Known rows, with every way that one mark hangs from another:
C(F K Y(E P V)): [ 1.625  0.623 -5.760  0.759  3.734 -0.821  3.545  1.305 -0.871  2.123
  1.065 -2.188  1.292  0.351 -3.962 -0.809 -2.274  1.837 -1.955  2.032
  3.958]
B(F(V) K Y(E)): [ 0.711 -2.547 -1.724 -1.676  0.406 -1.214  1.739  3.692 -2.013  1.274
 -1.852  1.837  1.555  3.115  0.843  1.668 -2.308 -0.637 -0.993  0.885
  1.259]
Y(E(F) P): [-0.743 -1.570 -2.411  1.864 -3.409  2.112  0.314 -0.528 -0.705 -1.383
 -3.897  0.556  1.619  2.248  3.245 -2.563 -0.290  1.592 -2.951  2.151
 -0.443]
P(F(V)): [-0.399  2.175 -1.951  1.535  0.774  0.142 -1.736 -0.911  3.920  1.900
 -3.853 -0.462  0.716 -0.420  0.207 -2.146  1.285 -0.532 -3.387 -1.224
 -0.834]
Y(V): [-3.321 -0.648 -2.156  0.717 -2.565  2.606 -2.829  0.447  2.892  0.068
 -3.174 -0.489 -0.198  0.478 -0.997 -3.637  0.438  1.104 -4.353  0.717
 -0.734]
C(F Y): [ 1.022  1.682 -2.596 -0.824 -0.649 -1.574  0.234 -0.044 -1.597 -0.302
 -1.871 -0.486  2.022  1.729 -1.219 -1.787  0.380  0.626  0.113  3.069
 -1.155]
B(F(V) K Y(E P)): [ 2.401 -2.420 -2.252 -0.720  1.256 -0.043  4.739  3.052 -2.792  2.433
 -0.960  2.150  2.009  2.105  0.396  2.521 -1.554  1.436 -1.163 -0.885
  1.352]
C(K): [-0.850  1.083 -3.291 -1.406 -2.910  0.692 -3.612 -2.236  1.760 -0.513
 -4.255  0.818  1.292  0.802 -0.948 -4.319 -2.139  2.053 -4.964  4.021
  1.324]
B(F(V) Y(P)): [ 2.619 -1.521 -0.790  0.159  1.817 -0.318  6.210  1.418 -0.028  2.960
 -1.480  1.327  3.767  2.630  1.820  0.475  2.163  1.976 -2.213 -0.965
 -0.674]
C(F K): [ 0.867  2.557 -3.831 -0.795 -1.022 -1.137 -1.695 -1.694  0.275  0.143
 -3.202  0.067  2.280  1.055 -1.536 -3.447 -1.738  1.333 -3.205  3.998
  1.760]
B(K Y(E(F(V)) P)): [-0.271 -2.722 -0.349  1.289  0.247  0.100  2.981  2.767 -2.667  2.246
 -2.115  2.418  0.401  1.186  3.174  0.880 -1.848  1.960 -2.132  0.016
  1.184]
C(F Y(E)): [ 0.863  1.377 -3.779 -1.049 -0.861 -1.387  0.477  0.758 -1.979 -1.758
 -1.193 -1.148  1.788  2.539 -1.373 -0.626 -1.137 -0.811  0.471  3.790
 -0.038]
C(F Y(E P)): [ 2.459  1.418 -4.353  0.053 -0.037 -0.230  3.524  0.112 -2.738 -0.670
 -0.310 -0.935  2.158  1.566 -1.767  0.283 -0.537  1.199  0.292  1.984
  0.103]
B(F K Y): [ 0.136 -2.781 -1.322 -3.008 -2.353 -0.907 -0.475  2.115 -2.239  0.892
 -3.570  4.094  1.714  2.856  0.398 -0.497  0.396  1.331 -0.434  2.085
 -0.272]
G(E(F(V))): [-1.598  0.084  0.863  1.857 -4.185 -0.238 -2.241 -0.206  0.855  0.589
 -3.111 -0.886  2.512  2.297  4.973 -4.158 -0.200 -0.271 -6.959  0.331
 -3.188]
V(K): [-1.072 -0.597 -0.977  1.217 -5.926  2.804 -3.598 -1.580  1.328 -1.056
 -3.237  2.428 -1.314  0.033 -0.219 -4.670 -0.433  0.259 -2.234  2.319
 -0.743]
B(K Y): [-1.850 -1.021 -0.750 -2.705 -3.910  0.328 -2.555  1.166 -1.134  0.176
 -3.729  4.215 -0.240  0.742 -0.376 -0.896 -0.294  2.138 -1.524  2.197
 -0.452]
G(E): [-1.643  1.545 -1.174 -1.485 -7.887  1.380 -4.445 -1.797  1.157 -1.825
 -3.285  0.459  1.916  1.737  0.898 -3.861  0.469  0.780 -6.358  1.481
 -3.651]
E(F(V)): [-1.499 -0.818  0.040  2.624 -0.856  0.328 -1.095 -0.005  0.937  0.853
 -4.318 -0.578  1.459  1.878  4.244 -3.681 -0.503  0.374 -4.252  1.138
 -1.200]
B(F Y): [ 0.312 -2.003 -1.067 -2.456 -2.048 -1.060  1.257  1.323 -0.079 -0.064
 -3.481  2.472  3.280  4.100  1.668 -1.380  2.613  0.488 -1.010  2.875
 -1.253]
Y(P V): [-1.596 -0.667 -2.634  1.696 -1.606  3.754  0.054 -0.205  2.053  1.166
 -2.272 -0.317  0.229 -0.579 -1.390 -2.717  1.246  3.174 -4.341 -1.055
 -0.565]
E(F(V(K))): [-0.952 -1.907  1.023  4.427 -2.267  1.219 -1.326 -0.074  1.025  1.417
 -3.153  1.081 -0.740  0.666  3.947 -4.845 -1.038 -0.702 -2.878  1.213
 -0.336]

Rows:
[-0.796 -2.747 -3.943  1.981  2.466 -0.126  1.844  1.604 -0.419  2.001
 -0.963 -1.413  0.816  1.200  0.171 -2.939 -1.996  2.144 -3.447  3.038
  3.520] => C(K Y(E(F) P V))
[ 1.556  0.692 -3.981 -1.034  0.148  0.151  1.079 -1.860 -0.568  1.328
 -1.876  0.567  1.639  0.080 -2.213 -2.535 -1.432  4.283 -3.087  2.946
  1.564] => C(K Y(P))
[-0.049  0.907 -3.985 -0.035  3.150 -2.046  0.241  1.176  0.290  2.463
 -0.465 -1.821  1.180  0.517 -3.527 -2.941 -1.277  1.258 -2.318  3.222
  2.735] => C(F K Y(V))
[ 3.164 -2.676  0.254  2.081  0.419  0.624  6.030  1.245 -0.101  3.419
 -0.359  2.778  1.471  1.357  1.475 -0.710  1.663  0.865 -0.955 -0.981
  0.224] => B(F(V(K)) Y(P))
[ 1.724  2.090 -3.908 -1.412  1.057 -2.804 -0.045 -0.700 -1.294  0.833
 -1.728 -0.507  2.317  1.275 -2.381 -2.586 -1.688  1.420 -1.281  4.789
  1.811] => C(F K Y)
[-0.358 -0.998 -2.814  2.266 -0.278  0.147  0.626  2.586 -0.376  0.367
  1.149 -0.747 -1.616  0.495 -2.875 -2.031 -1.207 -2.036  0.743  2.178
  1.691] => C(F Y(E V(K)))
[ 1.405 -2.594 -0.825  4.661  0.313  0.873  3.447  1.001 -1.667  1.674
 -0.104 -0.018 -0.532  0.666  2.508 -1.988 -1.972 -0.061 -1.001  0.860
  1.003] => C(Y(E(F(V(K))) P))
[ 0.564 -2.185 -0.596  5.293 -1.847  2.533  2.058  0.068 -0.174  1.002
 -1.576  0.490 -0.502  0.396  3.407 -2.873 -1.871 -0.048 -2.792  0.120
  0.879] => Y(E(F(V(K))) P)
[-0.980 -4.356 -1.631  4.510 -0.577  2.009  2.022  2.195 -0.686  1.387
  0.049  0.219 -1.707  0.537  0.963 -3.204 -0.330  0.376 -0.830  1.280
  1.391] => C(Y(E(F) P V(K)))
[-1.456 -1.437 -3.356  0.154  0.972  1.101  0.924  3.044  1.112  3.036
 -1.505  2.810 -1.476 -1.287 -2.579  1.246  1.433  1.517 -1.023 -2.181
  1.938] => B(K Y(E P(F) V))
[-1.771 -0.541 -3.506 -0.582  1.154 -0.304 -1.596  0.592  1.748  1.845
 -1.516 -1.083  0.121  0.281 -2.963 -3.782 -1.623  2.020 -3.956  3.226
  2.267] => C(K Y(V))
[-1.838 -4.879  0.025  3.662 -2.142  1.972  2.925  3.020  0.461  1.588
 -0.681  2.551 -1.533  1.024  2.491 -2.399  1.501  0.428 -1.526  1.092
  1.499] => B(Y(E(F) P V(K)))
[-2.448 -3.746 -0.993  1.822 -0.610  1.167  3.223  3.068  0.512  1.016
 -1.915  0.950  0.767  2.237  2.835 -1.112  2.024  1.451 -2.622  1.102
  0.633] => B(Y(E(F) P V))
[-0.717 -0.922 -3.542  4.157 -1.023  3.496 -0.176  0.341  3.676  1.804
 -1.051  0.966 -2.517 -1.990 -2.211 -2.334  1.263 -0.555 -1.818 -1.901
  1.632] => Y(E P(F) V(K))
[-3.689 -4.804  0.665  2.766 -2.781  0.891 -0.089  3.651  1.267  0.448
 -1.613  2.281 -1.851  2.004  2.912 -3.342  0.883 -1.534 -1.321  2.939
  1.323] => B(Y(E(F) V(K)))
[ 0.416  1.441 -4.533  0.848 -1.619  1.933 -0.339 -1.433  2.314 -0.345
 -3.415  0.629  0.920 -0.053 -0.907 -0.949  1.409  0.707 -2.025 -0.350
 -0.147] => Y(E P(F))
[-0.008 -4.332 -3.107 -0.798  0.327  1.126  3.225  4.195 -1.715  2.138
 -0.780  2.459  0.788  1.957 -1.260  1.283 -0.083  1.866 -1.173 -0.579
  1.784] => B(F K Y(E P V))
[ 1.321 -1.043 -3.373  3.372  0.669  1.366  3.749  1.967 -1.105  1.471
  2.131 -0.540 -1.259 -0.411 -3.175 -1.104 -0.546 -0.016  0.561  0.321
  1.864] => C(F Y(E P V(K)))
[ 1.568  1.805 -5.167 -1.659  0.763 -2.597  0.117  0.053 -1.534 -0.648
 -1.081 -1.267  2.001  2.036 -2.567 -1.509 -3.283  0.024 -1.122  5.526
  2.939] => C(F K Y(E))
[ 2.226  1.052 -0.896  2.723  1.153 -1.152  1.919  0.617 -0.995  2.138
  0.449 -0.478 -0.289 -0.094 -0.965 -2.027 -1.210 -1.085  0.290  1.068
  0.187] => C(F(V(K)) Y)
[ 1.082  0.582 -1.371  0.506  2.338 -0.251  2.082  1.026  0.589  4.813
 -2.293  3.190 -0.077 -1.870 -0.740  1.305  1.521  2.496 -1.546 -3.257
  0.424] => B(K Y(P(F(V))))
[-4.104 -2.847 -1.984  2.236 -2.291  1.687 -2.279  2.010  1.519 -0.869
 -3.504 -1.070  0.005  2.504  2.503 -3.725 -0.593 -0.587 -3.705  2.409
  0.349] => Y(E(F) V)
[ 1.448  0.423 -5.094 -1.141 -0.290  0.312  1.275 -1.049 -0.932 -0.144
 -1.281 -0.209  1.456  0.734 -2.379 -1.440 -2.952  2.783 -2.770  3.726
  2.655] => C(K Y(E P))
[-1.785 -0.958 -3.773  1.549 -1.853  3.911  0.387  0.645  1.692 -0.324
 -1.713 -0.880 -0.096  0.305 -1.600 -1.541 -0.394  1.773 -4.067 -0.383
  0.445] => Y(E P V)
[ 1.654  2.205 -1.846  0.724  2.428 -1.986  2.160  0.706 -0.967  1.584
 -0.793 -2.007  2.022  1.139 -0.679 -0.824 -0.538  0.086 -0.850  1.086
 -0.660] => C(F(V) Y)
[ 1.632 -0.053 -1.228  2.914  0.685  0.746  3.803  0.927  2.484  2.932
 -0.450  2.476 -1.006 -1.038  0.119  0.373  1.785 -0.900 -0.696 -1.801
  1.396] => B(Y(E P(F(V(K)))))
[-1.383 -3.392 -1.111 -0.968 -0.018 -0.263  1.685  3.188  1.561  1.590
 -2.264  1.221  2.097  3.427  0.501 -1.659  3.030  0.304 -1.912  1.220
 -0.349] => B(F Y(V))
